Each row was made from one walk, in order. Every step used is in the known rows, and no mark comes twice. Write each row's walk.
Known rows:
ragin, gete, fanur: [ -6.9  -1.8  -0.3  -1.4  20.5  13.5  15.2  -4.8   0.4  12.5 -10.8   3.4
  -2.3   6.2  -5.9 -12.2  -8.6   5.8  12.3   2.7   0.0 -17.7]
tiremal, bana, bavo, vupa, ragin: [ 10.6  29.1 -18.7   7.9  -9.1   6.6  12.2 -10.9   7.7 -10.5  -7.4  11.4
  -5.9   8.4  11.5   6.5   9.3   4.4   8.2  -4.5   2.0  14.5]
zubaza, bavo: [ 16.9   7.5   1.5   2.0 -10.5 -21.5 -30.5  24.4   1.0  -0.6   4.5  -5.8
  -2.3  -2.8 -12.5  -8.6 -26.1  -2.6   3.2  -5.4   3.2  -8.6]
fanur, ragin, gete, bana, bavo: [ -7.8  14.6   0.6  18.4  -0.4   8.1  13.0 -32.6   3.6  15.2  -8.4  -0.8
 -19.3  -7.1  -0.4  -2.6 -16.3  -7.3  16.4  -5.9   8.0 -14.4]
vupa, ragin: [  4.5  -2.8 -12.6  16.9 -16.7 -11.9   4.8   7.6 -17.9 -13.5   2.5  -3.7
  -8.5   7.9   1.9   0.3 -12.7   0.2 -17.3 -10.9   0.4  -1.7]
bana, tiremal: [ 17.0   1.1  -7.7   3.5 -16.2  -0.1 -11.4   9.3 -21.7 -14.9  14.1   4.1
   1.2  -3.8  -4.3 -26.5  -9.6 -11.8   4.7   8.1  -6.4 -12.1]
ragin, gete, zubaza, bavo, vupa: [  6.4  -3.5   8.1 -22.3  17.3  -6.8 -26.5  16.1  13.5  25.3   8.5 -11.5
  12.6  -5.0  -0.8  -0.5  12.0   8.3  -0.9  -8.0   1.0  -8.1]
gete, bana: [  1.8  12.4 -13.5   8.8  -7.5   1.0   0.9  21.0 -11.7 -16.4  -8.7  -9.2
  -5.6   3.1  -9.5 -15.2 -17.9   2.2   1.2  -2.4   4.4  -9.1]
zubaza, bavo, vupa, ragin, gete: [ -5.6  -9.7  21.8 -11.0  -4.4  -9.5  -8.8  -0.5   7.7  12.5   4.3  -3.8
   1.3  -6.2  -7.3  43.4   6.3  -0.8  -5.4  -6.9   5.8   8.3]
tiremal, bana, bavo, vupa: [ 16.2  39.6 -15.8  -8.4   1.8  10.4  -1.6   3.3  22.0   0.4 -10.1  12.1
  -1.5   3.2   5.9 -14.2   5.4   0.6  26.3  -3.6   0.9  -0.8]
ragin, gete: [  1.1  -3.6   0.1  -8.9  -1.8   1.5   5.8   5.6   0.3  22.5  -6.7  -3.7
  -5.1  -5.4  -2.5  -0.9  -5.6  -9.4   6.2  -4.7  -2.6 -25.4]
fanur, ragin, gete: [ -6.3  -9.6   6.9  -0.4   1.6  -4.0   1.3 -22.0  14.0  16.5   0.2  -2.4
 -13.8  -5.5  -2.2   1.6 -13.4 -15.8   0.8 -15.3   5.7 -27.6]
ragin, gete, bana, bavo, vupa: [ -6.4  25.1   5.7 -10.5   5.9  20.7   8.1  -2.4   6.0  19.0 -10.7   2.3
   0.0  -7.0  -2.5   8.9  10.7   2.7  25.9   0.4   4.6  -2.9]
fanur, vupa, ragin: [ -5.0  -2.2 -12.2  -5.7 -30.9  -3.0  -5.0  -0.1  -5.2 -19.9  14.4   3.8
  -1.0   4.7   5.0  23.5  -4.2  10.6 -18.2   0.3  -7.7   1.1]
tiremal, bana, bavo, gete, fanur, vupa: [ -1.8  23.6  -8.8  -6.7  12.0  29.1   1.5 -28.5  25.6 -12.8  -4.4  28.3
   2.2  -0.7   6.1 -19.7  11.9   5.6  18.5  32.0 -12.5   7.0]
fanur, ragin, gete, zubaza, bavo, vupa: [ -1.2 -10.5  13.5 -13.4  21.4 -12.0 -29.8 -11.3  27.5  16.8  14.0  -9.4
   5.3  -5.8  -0.4   2.7   0.8   1.8  -8.6 -18.9   9.1 -11.5]
bavo, vupa: [  3.1  11.9   2.8 -22.6   3.0  -0.6 -19.6  22.3  14.0  -5.3   4.2   2.1
   7.7   3.5  -4.1  -6.5  -0.9   0.9   4.1 -14.7   4.7  -8.7]
tiremal, bana, bavo, gete: [ 15.9  20.2  -9.3  10.2   3.8   8.5   0.1 -12.0  13.2   5.8 -11.7  13.6
  -7.3  -8.6   4.1 -32.1   8.3 -20.0  15.8  11.0  -7.1  -2.9]
tiremal, bana, bavo: [ 24.3  35.0 -27.9  12.4  -9.7   2.7   5.4  -0.7   3.5   2.0 -13.2   7.8
 -12.4   3.2   7.6 -28.2 -10.2  -3.7  23.3   1.1  -4.0  -9.4]
fanur, vupa, ragin, gete: [-13.0 -13.6  -1.2 -14.6 -26.2   6.5   9.7 -14.4  -0.6   5.5   6.9   2.0
  -4.6  -3.3   7.2  42.1   7.4   4.6 -12.9   5.8 -10.3  -7.1]
gete, vupa: [  9.1  -5.1 -10.1 -17.0   4.2 -13.4   8.8  39.0   3.1  -7.8  -9.0  -3.8
  11.9  15.6   7.7 -27.1 -10.7   6.2  15.6  -9.8  -0.3  -2.5]

Which walk is each row?
[  9.8  13.8   6.2   8.1   4.3  -0.2 -18.6  -4.7   0.2  11.8   3.5  10.7
   0.5  -8.6  -0.6 -34.7   4.7 -19.5   9.6   3.4  -5.1  -3.9] -> bana, bavo, gete
[-14.5  -6.0  20.1  -5.2  17.6   3.7   2.3  -9.2   7.5   2.2  -0.2   4.5
   4.7   5.1 -10.1  32.7   2.3  15.7  -0.3   1.4   9.0  13.9] -> zubaza, bavo, vupa, ragin, gete, fanur
[ -6.3 -16.4  -5.0  19.3 -20.8  16.3  31.2 -18.5 -39.4 -11.0   0.9  -5.4
  -9.1  -7.8  -3.4  19.2   3.9  -7.5  -6.3  19.1  -5.1   1.5] -> vupa, ragin, gete, bana, tiremal
[-13.3  -3.7  16.8  -2.4  -4.4   0.4   3.8   1.4   0.2   0.1  -5.1  -9.9
  -1.7  -6.1 -11.8  49.7   4.5   4.6  -5.4   0.3  11.1  16.7] -> zubaza, bavo, vupa, ragin, gete, bana
[  1.5 -30.3  18.1  -1.0   3.9 -25.8  -2.2  20.9   1.3 -12.6  -0.7  -2.1
  13.5   5.1   2.5  -1.8   2.8  -6.5  -6.5   3.9  -0.1  27.0] -> zubaza, bavo, gete, vupa, ragin
[  2.4 -15.3 -13.0  -0.4  -5.1 -17.9  23.4  26.2 -10.8 -18.0  -7.2  -5.9
   6.4  20.6  13.6  -7.6  -7.0   9.4  -2.8 -10.1  -0.7  10.6] -> gete, vupa, ragin
[ -8.4  -2.5  20.6 -17.1   9.7   5.1 -35.5  -3.3  22.7 -15.0  13.2  15.9
  13.5  -6.5 -12.9  -1.5  -3.7   6.4  -0.3  24.1  -5.2   7.9] -> zubaza, bavo, gete, fanur, vupa
[  8.8 -11.4  -7.4   3.4  18.5  -3.6 -20.0  10.7  -4.4   2.0   9.3  -5.0
   8.6  -2.1   6.5 -48.2  10.6  -8.1 -20.1  -2.1  -8.3 -11.1] -> bavo, gete, zubaza
[  7.4 -18.6  -8.0  16.5  -1.1 -17.5  -3.7  -0.3 -18.3  18.3   6.7 -18.3
  -3.2  -0.8   6.2   7.5  -2.1   7.3 -22.4  -4.8  -4.3  -1.4] -> vupa, ragin, gete, zubaza, bavo
[-13.6 -11.3   7.0  -2.3  -9.4  23.7  22.2 -15.4 -21.3 -13.8   4.7  -1.1
   3.1  -6.2  -3.5  32.5  19.4  -2.3  -2.7  14.1   0.8  10.9] -> bavo, vupa, ragin, gete, bana, tiremal
[-22.2  -9.4  -4.9  -7.3 -25.8  15.6  22.8 -13.5  -7.9  -6.9  -1.2  -4.9
  -7.4  -4.0   2.3  49.2   6.4  10.5 -12.3  12.5  -7.0  -0.2] -> fanur, vupa, ragin, gete, bana
[ -6.6  11.0  -8.4  26.4 -13.4   8.6  31.8 -18.8 -25.8  12.2 -12.8  -3.9
 -15.5  -2.4   3.6  16.1  -1.7   2.5   4.8   3.7  -0.1   3.2] -> vupa, ragin, gete, bana, bavo
[  6.6  -9.1  18.5  12.5  -6.3   2.1 -25.2   2.6 -15.8 -21.7  11.1  -0.7
   5.3 -20.6 -20.8 -16.8  -3.0 -22.4   0.0  29.8  -2.5   9.7] -> zubaza, bavo, gete, bana, tiremal
[ -7.1   1.2  -3.4  -0.4  -2.1  10.4  17.0   7.1  -7.0  11.0 -16.1  -9.7
  -8.7  -6.6  -8.1   5.1  -7.4  -2.9   7.4   2.6   1.5 -17.4] -> ragin, gete, bana
[ -3.8 -12.7  -1.8   6.8 -10.7  -2.7  19.4  -6.8 -14.7  14.4  -3.2  -4.9
  -9.9  -0.4   2.0  20.2   0.6  -5.5 -11.0  -6.4  -2.2 -10.3] -> vupa, ragin, gete
[ 15.5   9.1  -3.6 -12.5  11.7 -15.7 -40.7  29.9  10.1  -1.0  13.8 -10.3
  15.5   2.3  -1.5 -19.3  -1.6  12.7  -7.7 -13.6   3.6  -0.6] -> gete, zubaza, bavo, vupa
[  8.2  -3.1 -13.4   8.7   5.4  -0.5  33.4  -4.8   5.9 -10.4 -18.6  11.5
   2.7   8.9  21.9 -20.4  16.7  -7.8  11.2   9.8  -7.4  26.1] -> tiremal, bana, bavo, gete, vupa, ragin
[ 15.7   8.8  -9.5  14.5  16.4  -1.7 -17.2  -2.8  -8.1  13.3   9.2   0.7
   5.5  -3.3  10.9 -59.7  11.1  -6.1  -5.2   1.0  -9.8  -5.2] -> bana, bavo, gete, zubaza
[  0.3  -3.3  21.2   5.0  23.8  -4.5 -25.7   3.3   8.8  -7.9   2.6   8.3
   6.6  -1.5 -17.1 -26.0 -11.5  -4.0   1.5  12.4   3.7   5.9] -> zubaza, bavo, gete, fanur
[ -6.0 -30.8   5.4  -3.4   7.8 -12.4  18.3  14.4  -3.0 -14.6  -4.4   0.9
  11.8  10.9  11.5 -11.0  10.9  -7.5  -9.8  -1.2  -3.4  18.1] -> bavo, gete, vupa, ragin
[  3.6   3.1  10.6  -0.8 -10.8 -17.6 -22.9  14.8   4.0 -11.9  11.6  -1.7
   4.7   3.3  -7.2  23.3  -4.0   5.4  -9.8 -11.6  10.1  16.7] -> zubaza, bavo, vupa, ragin
[-20.1  -4.5   4.6  -5.6  -1.4  14.1  23.3  -3.1  -4.1  -2.7  -9.1  -7.0
  -1.9   0.1  -3.9  41.0  12.9   4.2  -7.7  -3.0   6.9   7.0] -> bavo, vupa, ragin, gete, bana
[-14.4  18.1  11.4  -0.3   9.9  14.9   4.4 -30.5  21.5  12.2  -5.2   4.4
  -8.8  -7.3  -1.6  11.1   1.4  -4.2  18.2 -11.0  12.3  -5.1] -> fanur, ragin, gete, bana, bavo, vupa
[-13.2 -10.4  -3.4  13.7  10.6  10.5  29.1 -17.5 -14.2   1.9  -8.1   2.3
  -7.2  10.9  -0.3  10.2  -6.1  10.5  -5.5   1.5   0.2  -2.6] -> vupa, ragin, gete, fanur
[ -8.1 -24.2   5.1 -18.1  13.6  -8.9  19.4  -2.2  22.4  10.3 -10.3  -3.5
   1.0   7.3   9.9  -6.6  -8.4  -7.2  13.8 -15.7   4.1 -14.8] -> fanur, ragin, gete, vupa
[ -6.6 -13.3  -6.8  -6.8  11.3   3.6   7.7  -1.7  -5.2  11.7   6.9  -9.7
   6.7   4.8  13.3  10.5  24.7  11.5 -22.4 -13.8  -2.7  -0.7] -> bavo, vupa, ragin, gete, zubaza
[ 21.9   2.5 -15.6   7.8   1.1 -23.0 -32.6  27.1  -8.2   1.8  10.1 -15.2
   2.9   3.6  -1.4 -33.4 -18.2   8.6 -10.9  -8.3  -1.8  -9.4] -> gete, zubaza, bavo
[  5.1  22.7  -2.8   7.3  -9.0  -1.6  -4.6  -2.2  -5.2  -4.7   8.1   9.0
   0.3   6.3   6.6   4.9   3.6   6.1   1.5 -12.0   2.8  14.4] -> bana, bavo, vupa, ragin
[-15.3 -12.7  17.7  -1.9  -0.5   1.8 -19.6 -16.6   7.1 -25.4  15.7  13.4
   8.9  -1.3  -8.3  18.3   0.9  10.3 -17.8  22.9  -5.2  24.8] -> zubaza, bavo, gete, fanur, vupa, ragin
